Each row was made from one small tree. Brackets hold a mark, then the marks that hang from it, in alphabetical order. Every link used is in the known rows. Write each row's tree.
Known rows
[zifu [zaga kovuz [laliz megaf tofuzu]]]: [-30  29  -2  36  43 -24  31 -14  14  20  10  40 -22   8   6  -8   9 -11
 -52  19  34  58 -45  -1  27 -20  34   7  -6  15  16  20 -45  27  46  38
 -14  20 -37  29   6 -19  21  33 -14  -3 -11   9  23   7 -17 -13   3  10
  26]
[rumol [fimef zifu]]: [ -6  -3  17  16 -10   3  14 -12  -8 -19 -20  -1   8  -1  17   7  17  12
  18 -15   1   3  31  -2 -14  -3  13   6  -6 -32  -5   5  -8   0  -3   0
 -15 -15  30  -6  -4   9  13   4 -12  -9  14  -9   7  -5  -5 -10  12 -11
 -10]
[fimef rumol]: [  0  -5   4  -8 -12   6  -9  10 -12   6  12 -10   0  11 -11   6   4   4
  19  -6   7   6  -1  -2  -7 -10  12  -1  11  -8  14   2  15   2  -3   3
  -8 -14 -10   8  16 -23  10 -11  -4  -3  -4  17  20  15   7   2  13 -10
   3]
[gelat [rumol [fimef kovuz [zifu zaga]]]]: [-10  14  23  15  -5 -19  12  -2 -27 -22 -10  -6  12  -8  40   2   9  -4
  30 -30   8  22  35 -16  -1 -22  43  -1   1 -40  10  -8 -19   6  -4   6
 -29 -20  13  -6   6 -30  41  10 -59  13  34   2  19 -15 -12 -37  20 -15
  19]
[zaga kovuz [laliz megaf]]: [ -9  13   2  24  18 -28  26 -25   3  26   7  23 -23   2 -11   4  10 -19
 -40  36  22  41 -33   6  29 -23  28  11  28   8  15  12 -21  20  27  15
  -3  14 -17  22 -14 -20  16  24   8  -3 -23  13  31  10 -12   1  -1 -13
  15]
[megaf laliz tofuzu]: [-14   2  13   3  23   6  14  14 -11   1  29  10 -11  11  13  -2 -13  -6
 -16  -8 -10 -15 -35  16  15   8  22  -1  -1  25  18  15 -17  24  11  17
   3   9 -29 -17   7   9  -5   3  24  22   8  -1  29 -13  18 -11  14   2
 -21]
[kovuz [zaga [laliz [tofuzu megaf]]]]: [-21  -1  -4   3  28 -14  22  -5   5   4   5  39 -27  23   9  -2 -15  -4
 -32  -3  13  29 -20  12  21 -17  11  10 -38   4  19  39 -41  -9  17  28
   2  -2 -35  16   5  -9   2  25  -4 -14  -5  14  30  13  13 -10  30  -4
   7]
[zaga kovuz [laliz [tofuzu megaf]]]: [-16  22  -6  -8  37 -22  18 -21   6  20  16  26 -25  15  -6  13 -12 -11
 -37  25  31  38 -40  21  16 -21  25  36 -11  11  35  23 -31  14  37  19
   3   8 -19  29 -13 -26   9  23   8 -11 -12  37  42  -7   2  -3  -4   0
   4]
[laliz zaga]: [ -9   0  -9  14  -8 -12   1  14  22   6 -16  12  -9   9  -7  -5   0  12
  11   9   6   8   8 -13   4  -6  14  12   1  -4   5  -3   0  -5   6   0
  16 -10 -12   9   3   9  -9   8 -28  -4  -2   0  -8   3  -3  12  16  -6
  12]
[tofuzu [laliz zaga]]: [-14 -14   0  -1   1 -18  15  15  12  12   0  18 -19  19  -9   6   0  18
  -3  17   1  13  12   3  18   2  21  23   8   0  16   5   4  -2   2  11
  20  -2 -13   0  -3  -2   4  -1  -5   3   0 -13  17   1   6  13  24 -17
  18]
[laliz megaf]: [-10  13  10  20   5  -7  18  -1   6   9  -6  13 -10  -4  -5   3   3   3
 -20  20   5   6  -7  -2  22   2  10 -13   1   4  -5  17 -14  -8   1  11
  -9  -1 -18  10  -3  -7  -5  11   7 -12  -9 -13   5  10 -10   1   8 -14
   4]
[laliz megaf tofuzu]: [-15  27   7  22  15   5  19  -6  21  16   2  26 -11   5   6   6 -11  16
 -19  11  15  12 -36   0   9  15  14 -10 -17  18   4  32 -17 -13  16  28
 -19   0 -29  18   6 -10  -4  12   9 -16   2 -11  14   2  -6  -3   4  -5
 -10]
[zifu [zaga [laliz megaf tofuzu]]]: [-42  22   9  35  32 -14  21  -1  17  20   4  43 -23   8   9 -10   3   3
 -44  -1  20  39 -35  -3  24  -6  29  -9 -11  10   9  33 -46  19  34  33
 -13   4 -37  21  14 -14   9  32   2 -18  -9 -16  20  19  -5 -12  17   8
  14]
[gelat [rumol [fimef kovuz]]]: [  8   7   6 -11 -11 -23   7   5 -29  -1   9 -15  11  -4  24  16  -5  -5
  28 -10  15   1   7 -16 -10  -4  35  10  22 -17   6  -1  -8   4 -19   6
 -19  -7   0  -6  -6 -28  24  11 -25   4  21   9  23 -29   6 -23  -2 -17
  -4]
[laliz megaf tofuzu [zaga kovuz]]: [-10  36 -18  40  15 -16  24  -2  41  26 -13  30 -20  18  -4   5  -5  17
 -11  40  37  40 -34  -9  18  -7  32  15 -10  28  15  16 -16  -5  32  31
  -5   3 -36  34   2  -8  -1  20 -32 -10   5  12   9  -3 -17   9   8  -6
  15]
[gelat [rumol [fimef [zifu zaga]]]]: [-20  13  24  15 -12 -16  25  11 -22 -28 -12  -5   8 -11  33  -6  14  -4
  15 -42   7  17  26 -16 -14 -13  35  -6  -6 -44   2   1 -13   0  -9  -9
 -16 -29  24  -7  20  -7  28   8 -47   1  23  -3  22   0  -4 -26  22 -11
  20]
[zaga laliz]: [-10  -9   2   1   7 -12   6  -8  -2  14   8   8 -12   8  -5  -3   0  -7
 -16  -1   4  16 -13   7   4 -11  12   9  13 -10  13   5 -14  14  10   1
   4   7  -7   5  -4  -7  10   8  15  -4 -18   3  18   7   9  -3   6  -5
  -1]
[megaf [tofuzu laliz]]: [-15  -1   7  -4  21   6  19   8 -14  -7  25  13 -19  13   9  11 -14  10
 -16   4  -2  -7 -17  23  12  18  14   2  -2  19  16  22   2  11   7  20
   1   9 -11 -14   3  -8   6   3  30  22   0 -10  35 -15  21  -9  20  -9
  -4]
[fimef kovuz rumol [zifu [zaga laliz]]]: [-25 -11  17  16   9 -10 -10 -13 -22  12   6   1  -9  21  11  -6  19  -9
  22 -16   2  48  25   3  18 -50  39   3   9 -38  33 -12 -13  27  27  18
 -20  -5 -10  12  11 -59  42   1 -29  17   8  20  27  24 -17 -29  46 -14
  27]
[laliz [megaf tofuzu]]: [-17  26  11  25  12   8  20   2   4  -4   5  13 -22  -2   8   6 -11   9
 -22  15   8  -1 -35   6  21  13  16 -24  -2  21   6  26 -11   1  18  22
 -17   1 -25   6   7  -5 -10  25  22   0  -7  -9  18  -2  -2  -7  16  -7
  -6]
[zaga kovuz [laliz tofuzu]]: [ -6  13 -19   8  26 -13  13 -19   9  27  22  22 -13  17   0   1  -3 -11
 -17  12  32  39 -48  14  -3 -17  18  33  -2  11  26  11 -20  24  33  18
  -4  21 -14  20  -6 -20  23  12   0   2  -3  28  29 -11   1 -11 -15  11
   6]
[gelat rumol]: [ -3  10   4 -13 -12 -11  11  14 -13   0  12 -10   0  -2   7   1 -14 -12
   7 -15   8   3 -16  -4  -7   3  14   4   9 -11   9   0   7  -9 -13 -13
  -3  -7   2   2  17 -16  13  -6 -14   2   8   7  25  -3   9 -11  -1 -14
  10]
[tofuzu megaf]: [ -9  11  10 -18  11 -10   6  -2  -2  -7  -5   5 -10  -4  -9  11  -9  -4
 -21  12  -5  -2   8  11  21  -8   7   5  -9   0   8  12 -13  -9   1   2
   9 -12  -6   9  -9  -9 -11  11  11 -12  -9  11  16   5   0   6  10 -13
   4]
[kovuz [zaga [laliz [megaf tofuzu]]]]: [-21   5   2  38  18  -8  32   2   1   2   6  36 -39  16  17  -9  -2  -6
 -39   4  11  16 -36   6  30  -3  21 -32 -10  16   9  42 -31   5  23  33
 -12   5 -50   8  11   0   2  41   7   4 -14  -9  32  14   5 -16  39  -9
   5]
[zaga kovuz]: [ 13  12 -14   1  12 -12   6 -12  -2   5   4   1  -2   0  -5   4   8 -14
  -4  23  15  19 -11   2   3 -18   9  13   6   6   8 -12   2  13  11   1
   0   9   1   8 -12  -6  11   1 -16  12   3  25   6 -11 -10   2 -15   4
  14]

Which tree is each row?
[ -2  20 -31  23  11  -8  11   2  33  19  -8  20 -13  21  -2   3  -6   9
   9  18  32  32 -27  -8  -6 -11  21  33 -15  17  22   0  -3   1  31  17
   8   3 -20  23   2  -2   4   4 -42   2  12  25   5 -15  -6   7  -3   7
  16] : [laliz tofuzu [zaga kovuz]]
[  2 -25   9  32  -1 -22  13 -28 -18  -5 -14  15  -4  19  35   0  21  -6
  20 -14   6  30  34  -5  11 -34  29   6   1 -34   7   6 -35   1   7  21
 -21   4  -6  -4 -13 -13  34  23 -36  10  19   2  15  -3  -8 -34  36 -13
   0] : [rumol [fimef [kovuz [zaga laliz]] zifu]]
[-15  28  -4  28  28 -18  25 -25  16  32  15  33 -22  14   0   4   1  -6
 -38  29  36  47 -57   6  17  -9  29  14   5  20  26  29 -27  14  39  28
 -12  19 -29  29  -7 -25  19  22   8  -9 -12  15  34  -1  -6  -6  -4  -3
   4] : [zaga kovuz [laliz megaf tofuzu]]
[-21  15 -16  20  36 -20  14 -11   4  15  13  27 -11  14  11  -8   8 -17
 -27   2  32  52 -42   1   6 -24  25  22  -8   8  21   3 -31  34  40  26
  -2  16 -20  16   7 -16  26  23 -24   5  -2  19  17  -5  -8 -15  -5  24
  25] : [zifu [zaga kovuz [laliz tofuzu]]]
[  1 -29  -7   7   0 -19  -9   1 -22  20  21   7 -12  32   8  -4   8 -15
  19  -6   9  37   6  -3  18 -38  21  -3  13 -11  23   0 -13   9   7  25
 -14   7 -37   8   4 -44  31   8 -27  15   2  22  28  19  -1 -21  35 -14
  17] : [fimef [kovuz [zaga laliz]] rumol]
[ 13 -16   9  28  -6 -10  14 -20 -13 -20 -24   6   8   6  43   6  17   5
  34 -16   0  16  46  -9   5 -24  15  -6 -20 -23  -6  -2 -20 -11  -5  21
 -28  -2   3 -12  -9  -4  26  14 -51  16  40  -1  -3  -9 -18 -31  29 -12
   0] : [rumol [fimef [kovuz zaga] zifu]]
[ -6  11  22   5 -22  -9  29   0 -22 -20 -10 -12   6  -3  25   6   4   5
  26 -29   7   8  14  -6 -21  -3  28   4   3 -38  11   9  -1 -10 -17 -14
 -19 -26  26  -1   9  -4  25  -5 -25  -5  20   5  32  -9   5 -21  13 -23
  -2] : [gelat [rumol [fimef zifu]]]
[-24  20   6  32  29 -36  24 -11   2  17   1  30 -20  -4  -4  -4  21 -24
 -54  29  22  52 -21  -3  39 -28  32  -1  21   3  12   7 -34  29  32  26
   1  15 -24  19  -8 -18  23  31 -14  -1 -23   5  20  16 -23  -4   8   0
  36] : [zifu [zaga kovuz [laliz megaf]]]
[-31  -7  23  26   5 -16  18 -12 -15 -15 -19  16  -3   2  23  -5  32  -5
 -10 -27   6  28  28  -6  -1 -22  32   0   1 -44   3   8 -32  24  15  11
  -9 -16  14  -2   1   3  26  21 -22  -6   2  -9  13  11  -7 -22  27   0
   8] : [rumol [fimef [zifu [zaga laliz]]]]
[-10  14 -10  16  21 -16  23  16   5   9  15  18 -23  21   1  -4  -4  -9
 -13  20  14  10 -38  11  19 -12  40  22   9  28  32   0 -13  26  28  20
  20  10 -40  -2   0   8  -4   8 -23  30  12  21  27 -18   5   0  16  -1
   5] : [megaf [laliz [zaga kovuz]] tofuzu]
[-20   8   1  23  16 -36  38   1  21  26  -5  29 -29  17 -18  15   9  10
 -26  58  19  39  -6   3  41 -11  36  26  21  13  21  15  -3  -2  21  25
  11   7 -25  21 -16 -15  12  12 -15   5  -9  -4  28   3 -13  20  21 -25
  31] : [tofuzu [laliz megaf [zaga kovuz]]]
[-22  -1   8  20   8 -18  10 -12 -19   7   6   4 -12  17   0  -6  27 -21
   4  -3  20  64   8   5   8 -51  35  11  12 -35  36 -12  -6  29  31   8
 -11  -8   4  20  14 -38  43  -4 -38  12  -6  34  37  26 -17 -18  29  -8
  37] : [fimef rumol [zifu [zaga kovuz laliz]]]
[-26   2  12  19   5 -25  28  10  20  21  -3  29 -26  18 -11  11   3  21
 -25  35   6  17   7   1  38   5  33   8  12   5  15  24  -9 -11   8  24
   9   0 -32  13  -6  -8   0  10   1  -6 -10 -29  25  11  -2  14  35 -29
  17] : [tofuzu [laliz megaf zaga]]
[-15  37 -11  41  19 -16  29   4  23   8  -8  22 -33   9  -2   7  -4   6
 -16  43  30  25 -35  -7  27  -8  35  -4   5  25  20  13  -6   8  32  27
  -1   2 -39  20  -1  -2  -7  31 -23   6  -5  15  18  -6 -15   7  16 -11
  15] : [laliz [megaf tofuzu] [zaga kovuz]]
[-18   2  18  14  -4   5  -3   7  -9 -10  -7  -3  -3   9   8 -10  20   0
  22 -24  -5  28  28  -1   2 -28  20 -12 -14 -36  16  -8   8   8  11   4
 -16 -28   4   7  26 -27  22 -15 -37   6  11   9  12  32 -16 -13  39  -7
  27] : [fimef rumol [zifu zaga]]
[-27  -2   8 -19  16 -27  21  12  12   5  -2  26 -27  18 -22  19  -6  18
 -24  31  -6  15  21  15  35  -5  28  28  -3  -2  24  19  -8 -13   5  14
  30 -12 -19  12 -14 -10 -11   9   3  -8 -13  -3  29   8   7  18  36 -30
  20] : [tofuzu [laliz zaga] megaf]
[-17  24   0  32  29 -16  31 -17  -3  13  15  21 -31   7   1   3   0 -16
 -43  35  23  32 -54  14  24 -11  32  -3  21  19  21  23 -23  27  40  26
  -9  18 -32  16  -7 -19  14  32  17   7 -21  15  43   0  -5  -6  10 -12
   5] : [zaga kovuz [laliz [megaf tofuzu]]]
[-14  10 -11  15  25 -13  26  11   4   3  13  18 -30  25  -7  13  -5   4
 -11  33  19  19 -23  15  17  -2  30  24   8  20  30  11   4  15  23  23
  17  10 -18   5  -6  -7  12   8 -12  26   5  16  33 -23   9   5  17  -9
  20] : [megaf [tofuzu [laliz [zaga kovuz]]]]
[ -4   1  -9  11  14 -30  19   9   9  26   5  15 -13  19  -8  -3  11 -13
  -8  27   7  20 -14   0  23 -28  36  33  16  14  26 -14 -10  17  20  12
  26   7 -29   2  -9  12   2  -3 -33  19  10  19  14  -8  -7  15   4  -5
   9] : [megaf [laliz [zaga kovuz]]]
[-31   5  -1  16  30  -7   5   1   9  13  11  29 -11  13  12 -18   1   0
 -24 -17  16  33 -27  -2   1  -6  19   7 -16   2  14  17 -36  28  30  23
  -4   4 -20  11  18 -13  13  22  -5  -5  -2  -4   9   5   2 -16  12  19
  10] : [zifu [zaga [laliz tofuzu]]]
[-16  10   0  -9  25 -41  24   4   8  16  -1  25 -23  15 -18   6  -2 -11
 -28  40   8  22  -7  15  43 -35  42  43   5  13  33  -1 -24   6  18  15
  34  -3 -32   6 -20  -2  -9   7 -21   8   1  29  30  -1  -5  23  15 -16
  17] : [tofuzu [megaf [laliz [zaga kovuz]]]]
[  2  -5   9   3 -11   9 -13 -16 -16   9   6 -14   7  18   8   9   4   3
  51  -3   0  21  25   7   6 -30  24   1   4 -25  28 -11  11   0   6   5
 -24  -9  -1   4   1 -53  29 -19 -24  13  22  27  23   8 -15 -22  32 -25
   4] : [fimef kovuz rumol zifu]
[-19   4  12  32  16 -27  24 -20 -18 -12 -15  14  -1   0  20  -3  36 -17
 -12  -8  17  48  16  -3   3 -33  32  14   7 -36  12  -6 -29  34  25  13
  -6  -1  18   9  -5  -2  40  24 -36   5   3  12  19  -1 -17 -20  13   4
  23] : [rumol [fimef [zifu [zaga kovuz laliz]]]]
[-12  12   6  19   4  -6   3  -5 -16  -9  -2  -4   1   4   5  -8  27 -11
  19  -1  10  44  21  -2   6 -44  26   2  -4 -32  22 -18   7  18  21   6
 -16 -14  11  15  20 -30  36 -13 -53  19   9  31  19  19 -26 -11  23  -5
  40] : [fimef rumol [zifu [zaga kovuz]]]
[-29  29   2  44  44 -24  34  -7  -1   4  14  31 -32   0   8  -8  11 -19
 -54  22  25  42 -48   4  37 -17  40  -8  11  18  19  19 -36  42  45  36
  -9  16 -33  18   6 -17  17  42  -3  15 -19   9  30   4 -12 -15  17   5
  28] : [zifu [zaga kovuz [laliz [megaf tofuzu]]]]
[-19   3  -2  35  21 -14  31  -7  15  18   7  46 -28  23  17  -8  -3   4
 -35   0  17  36 -34  -1  20  -6  17  -8 -23  13   6  42 -39  -8  21  34
 -16   8 -48  18  10  -7   8  29  -5 -11  -6  -9  23  17  -2 -13  28  -3
   6] : [kovuz [zaga [laliz megaf tofuzu]]]
[-10 -10 -13  18  16  -2  15  -2   6  10   9  33 -20  29  16 -12  -6   1
 -15 -20  14  26 -26   6   2  -9   4   3 -29   5  12  27 -27   1  17  23
  -4   9 -30  10  16   0  13  16 -13  -2   5   1  15   7  11 -18  17  13
   3] : [kovuz [zaga [laliz tofuzu]]]
[ -4  26 -10  33   4 -29  22  -2  27  21 -17  19 -20   7 -14   5   6   1
 -15  50  21  30 -12 -12  27 -19  31   8  16  11   9   4  -6  -4  22  17
   7  -1 -28  25 -10  -2   1  18 -33  -4  -7  10   6   5 -21  17  12 -15
  23] : [laliz megaf [zaga kovuz]]
[-13   5  -7  16  27 -30  12  -8  -7  10   4  15 -11   2   0 -10  21 -29
 -32  11  17  47 -12  -1  16 -35  21  15  13  -6  10 -11 -25  40  30  13
   8  13 -11   9  -3 -11  27  21 -23  12 -11  16  14   6 -12  -4  -2  11
  32] : [zifu [zaga kovuz laliz]]
[-16   9   1 -14  25 -42  27   0   8   9  -3  25 -29  17 -24  20   1   3
 -32  54  14  30  11  18  41 -23  36  42   5   4  30   7  -7  -3  15  16
  29   0 -18  16 -21 -22   4   7 -12   3  -8  22  38  -3   0  20  19 -25
  29] : [tofuzu [laliz [zaga kovuz]] megaf]
